Each row was made from one walk, in order. Every step used is in the known rows, and no mark comes twice. Write each row's walk.
Known rows:
F S P V: [-25.8  12.7  19.5   0.2  11.1  15.1   2.9  -3.2  -7.1   6.3 -63.6  -3.7
  11.5  13.8 -17.8  -1.2 -11.7  25.8  -2.6  12.5 -17.9  16.0]
S F D P V: [ 11.0  11.1  -3.6  11.9  19.3  10.1  19.4   4.5  -4.7   9.0 -21.4  42.7
  24.9  -1.7 -12.7   1.0 -16.4  -9.6   6.4  38.4  -7.4 -11.3]
F Z: [ -7.4 -11.9  -6.1  12.5  12.4   0.8 -37.5 -41.4  -2.3  12.2   8.9 -15.6
 -12.8   9.4  -0.5   0.4  -5.3   1.6 -15.2 -11.2  -6.2  11.8]
R Z F S P: [ 20.8   1.6   0.9 -22.6 -24.0 -29.8 -15.6  16.3  30.9 -27.0  19.0  34.2
  -1.8   4.0  -6.5 -28.3  28.6  22.8  24.0 -19.9  -6.1 -22.3]
R Z F D P V: [ 26.5  18.9  -6.3 -20.6 -21.1 -13.0  12.9  31.4 -10.8 -28.6  36.0  58.0
  16.5 -18.2 -17.9 -30.2  16.5   4.7  32.7  17.7  -7.3 -27.7]
R Z S: [ 18.1  10.4   2.5  -6.4 -24.9  -8.9 -10.7   7.7 -12.4  -7.3  53.6  -8.9
 -14.6  -4.4   1.6 -33.4  33.3  12.2  35.9 -23.1  10.2 -15.7]
V P S: [-27.5   4.5  21.5  20.0   2.7   6.8  28.6   1.1 -69.4  17.4 -13.8 -80.9
 -15.8   0.8  15.4  27.7   5.0 -26.0 -42.2   5.6  25.5  28.0]
V P: [-14.0  14.5  23.1  32.5   4.0   3.5  -2.5  -3.3 -83.0  19.3 -17.8 -43.0
  -3.2  10.8   4.2   3.9   9.0 -11.0 -37.9  11.1  30.4  23.7]
D P S F Z R: [ 13.5 -35.9 -10.7  -5.4  15.8  13.9  17.6  -4.4  10.2  19.2   9.6 -25.7
  -8.5  16.5  -2.4  12.4 -10.2 -17.3  -8.3  14.9 -21.8  15.9]
Z F: [  6.3  -2.4  -1.8  21.0 -13.6 -13.9 -12.5  -0.2  -6.0 -12.2   5.2   9.1
 -14.7  -5.7  -6.6  11.0   5.6 -14.3   0.5 -11.0  20.8  -2.6]
F D: [ -4.5  17.4   1.1  35.6  10.0   7.6  -4.2  16.1 -40.4  -8.6 -17.6  10.1
  20.3 -11.8  -6.0  16.5  -6.0  17.9   8.8  22.3   7.8  -1.7]
D F S P: [-28.5  11.7  10.1 -14.9  21.3  30.9   0.9  14.9  27.3   9.4 -55.4  -6.7
  -5.1 -18.8  19.2  36.9 -29.0  16.3 -26.6 -10.3   6.7  11.3]
R Z F: [ 29.9   2.2  -3.3  -2.6 -24.1 -29.4 -15.9   6.6  -6.4 -25.8  46.1  17.1
 -22.0  -6.7  -4.0 -18.9  28.8   3.5  24.2 -20.9  13.6 -20.8]
D F Z S: [-23.7   1.5 -11.0 -27.3   8.1  22.7 -16.9 -18.9  48.3  17.6  10.0  -4.6
  -8.2 -24.4  28.8  10.7 -26.2 -16.5 -23.9 -29.3  10.6   3.1]
R Z F S: [ 27.6   2.1  -3.0 -19.6 -17.4 -27.9 -27.1   2.9  33.6 -16.4  43.7  28.0
 -17.5  -8.1  -2.9 -27.8  28.5   2.6  23.7 -28.0   1.4 -27.8]
V P S F D: [-16.8   3.8  11.5  11.9   6.8  -9.3  30.6  -0.8 -29.7  12.6 -18.5 -38.5
   7.8   3.6  18.8  18.1  -2.3 -30.6 -36.6  12.8  19.0   8.8]
V P S F Z: [-16.8 -11.8   7.9   0.5   7.5 -12.5  13.0 -30.1  -8.9  23.9  -4.2 -51.6
  -8.9  14.7  20.8   9.8  -1.7 -39.5 -48.6  -5.0  11.1  16.4]
D P S F: [ -0.8 -12.1   5.5   8.0  13.1  29.6  42.3  18.7 -14.9  19.7  -0.6 -42.1
 -21.4  -7.4   0.3  41.6  -1.7 -21.7  -6.3  19.6  -4.0   8.5]
R Z: [ 22.5   7.7   6.6  12.1  -6.0  -8.6 -15.8   0.9 -45.3  -9.9  34.1 -18.9
 -29.6  -3.6  -2.3  -9.3  25.4  19.0  21.5 -12.2  11.9  -7.6]
S P V: [-26.0  15.6  21.8  23.3  -1.1  14.3  26.7   7.1 -73.8 -11.2 -71.5 -16.5
  11.0  18.3 -22.8   9.8 -14.5  32.7  -2.8  28.9  -3.6  32.3]
D P S: [-12.5  -4.8  11.5  13.9   9.0  42.7  44.0  32.6 -47.6  15.8  -0.2 -60.8
 -22.2 -15.1  -4.1  48.5   1.2 -10.5  -6.6  23.8  -2.3  19.7]

Which walk is each row?
[ -4.6  -4.6   3.8  -2.9 -13.3 -15.3 -11.7  12.9  40.6 -14.7 -29.1  31.4
  11.2   8.3 -11.2  -0.1   4.1   8.7   0.0  -9.4  -4.4  -4.5] -> Z F S P
[ 15.4   9.2   2.5 -29.3 -22.4 -26.1  -4.8   8.3  22.2 -25.6  10.7  38.1
   1.3   1.8 -13.7 -36.3  19.6  15.0  24.6 -12.1 -10.6 -19.4] -> R Z F S P V
[ 31.6 -38.8 -22.4  11.7  19.8 -31.1 -49.3 -62.9  37.2  12.5   7.0  16.1
  -4.4  42.6   0.6 -27.7 -15.2  -8.8  -7.1 -14.5 -10.7   7.0] -> S F Z R
[-36.5   9.3  -4.1 -37.7   2.8  25.2   5.2 -13.0  36.0   8.6 -23.7   6.2
   9.8 -15.0  17.4   3.1 -36.1  -3.0 -23.2 -13.5  -1.3  12.3] -> D F Z S P V
[ 23.2   3.9  -8.8 -22.2 -24.6 -14.3  21.2  42.9   6.8 -30.5  46.0  29.5
   5.4 -22.3  -3.1  -7.7  23.6   2.4  29.1   5.0  -4.7 -28.8] -> R Z F D P S
[  5.1   6.2  -7.2   7.5  -7.8  -7.6  -1.8  -1.8  36.9   4.8   9.3  30.1
  24.7   1.6   4.6 -18.1   2.8  -9.9  22.9  -5.2   8.5 -20.0] -> Z S F D
[ 29.8  10.7  -8.8  -5.5 -23.1 -31.8 -11.5  21.4   1.9 -35.5  41.1  47.4
   5.7 -13.0  -4.7 -22.7  23.5  12.1  31.6  -6.1   6.6 -31.4] -> R Z F D
[-18.3   2.7  17.1   9.8   9.8   9.6 -11.8   7.2   3.9   4.3 -52.5  -9.4
   7.8  16.0  -9.3   9.3   1.0  35.1  -3.8   1.6 -12.5  12.7] -> F S P
[-19.1 -11.4  -4.4  -9.1 -14.5  -1.3 -19.2 -17.6  26.3   2.6  -2.3   3.2
  22.3  24.6  -2.3 -22.6   2.7  19.8  -0.1 -12.2 -17.2   9.4] -> F Z S P
[ 16.7 -35.5 -19.6  14.8  13.4 -14.8 -54.9 -49.6  -6.1   7.2  10.2  -6.6
  -1.0  37.6  -7.6 -28.3 -12.2   9.9  -7.8  -9.0 -14.0  26.1] -> F Z R
[  3.5  17.3   9.7 -16.3 -31.3  -7.1  13.6  16.3 -25.6 -18.5  14.4   3.9
   7.9   8.9 -10.3 -41.4  23.3  29.9  36.9  -4.8  -4.0  -5.3] -> R Z S P V
[ -7.1  -9.6  -4.0  14.6  13.4  -3.2  29.6  -4.5  13.0  -0.6 -10.3 -30.1
 -11.4 -10.8  13.6  40.0 -12.3 -18.5  -1.1   1.5   4.6  -3.0] -> P S F D
[ -2.1 -19.0 -18.9 -10.1  24.4  10.7 -34.1 -30.6  19.6  11.2  -5.2  -4.6
 -12.9  -1.7  19.9   6.7 -39.5  -4.0 -30.1 -19.5   5.7  21.9] -> D F Z R
[-11.4   8.8   2.5  13.0   9.6  33.1  40.5  48.0 -36.2  -1.4 -11.4 -10.1
  21.7 -23.0  -6.0  36.3  -5.6   6.5   5.6  42.3  -9.4   1.9] -> F D P S
[ -1.5 -20.8  -2.6  -6.3  14.0  23.8  28.8   1.4  12.5  22.8   9.2 -31.0
 -15.5  -2.0   2.7  30.0  -5.2 -23.0 -12.9  13.9 -16.9   7.3] -> D P S F Z
[ 13.9   3.3  -6.8  28.1  18.0 -12.6  -7.9 -10.4   9.3   0.3 -16.4  31.0
  12.1   2.8   1.1   7.7  -9.5  -1.5   5.7  10.8   7.8 -13.8] -> S F D
[-21.4  12.9   4.0 -11.1  28.6  32.8 -12.6  -2.2  31.7  22.0 -24.0 -15.9
 -24.3 -33.9  24.0  36.8 -28.0  -9.8 -26.5 -20.4  16.3   4.9] -> D F S
[ 12.1 -20.2 -11.9   9.8  18.7 -17.5 -35.8 -55.6  40.1  17.2   4.6   9.8
 -14.5  20.3   5.3  -5.4  -8.5 -15.0 -13.8 -16.3  -3.4  -3.9] -> S F Z
[-25.2  -2.9  -2.2 -17.9 -13.0   2.4  -8.0 -25.7  17.7   3.6 -10.7   7.3
  25.9  21.9  -9.3 -31.4  -6.7  12.6   0.5  -3.8 -21.6  12.0] -> F Z S P V
[  0.0   1.0  -8.1   0.2 -13.9   2.7  30.2  44.6   8.6 -19.0   4.2  30.1
  22.3 -23.2  -8.8  22.2  -0.7 -13.1   7.0  22.7  -1.5 -13.3] -> Z F D P S
[ 25.3  18.1  -4.3 -29.0 -17.1  -5.5  15.1  15.2  15.2  -4.6  44.5  43.9
  20.1  -5.6  -6.9 -49.6  19.6   0.3  42.1   7.8 -10.5 -31.9] -> R Z S F D P V
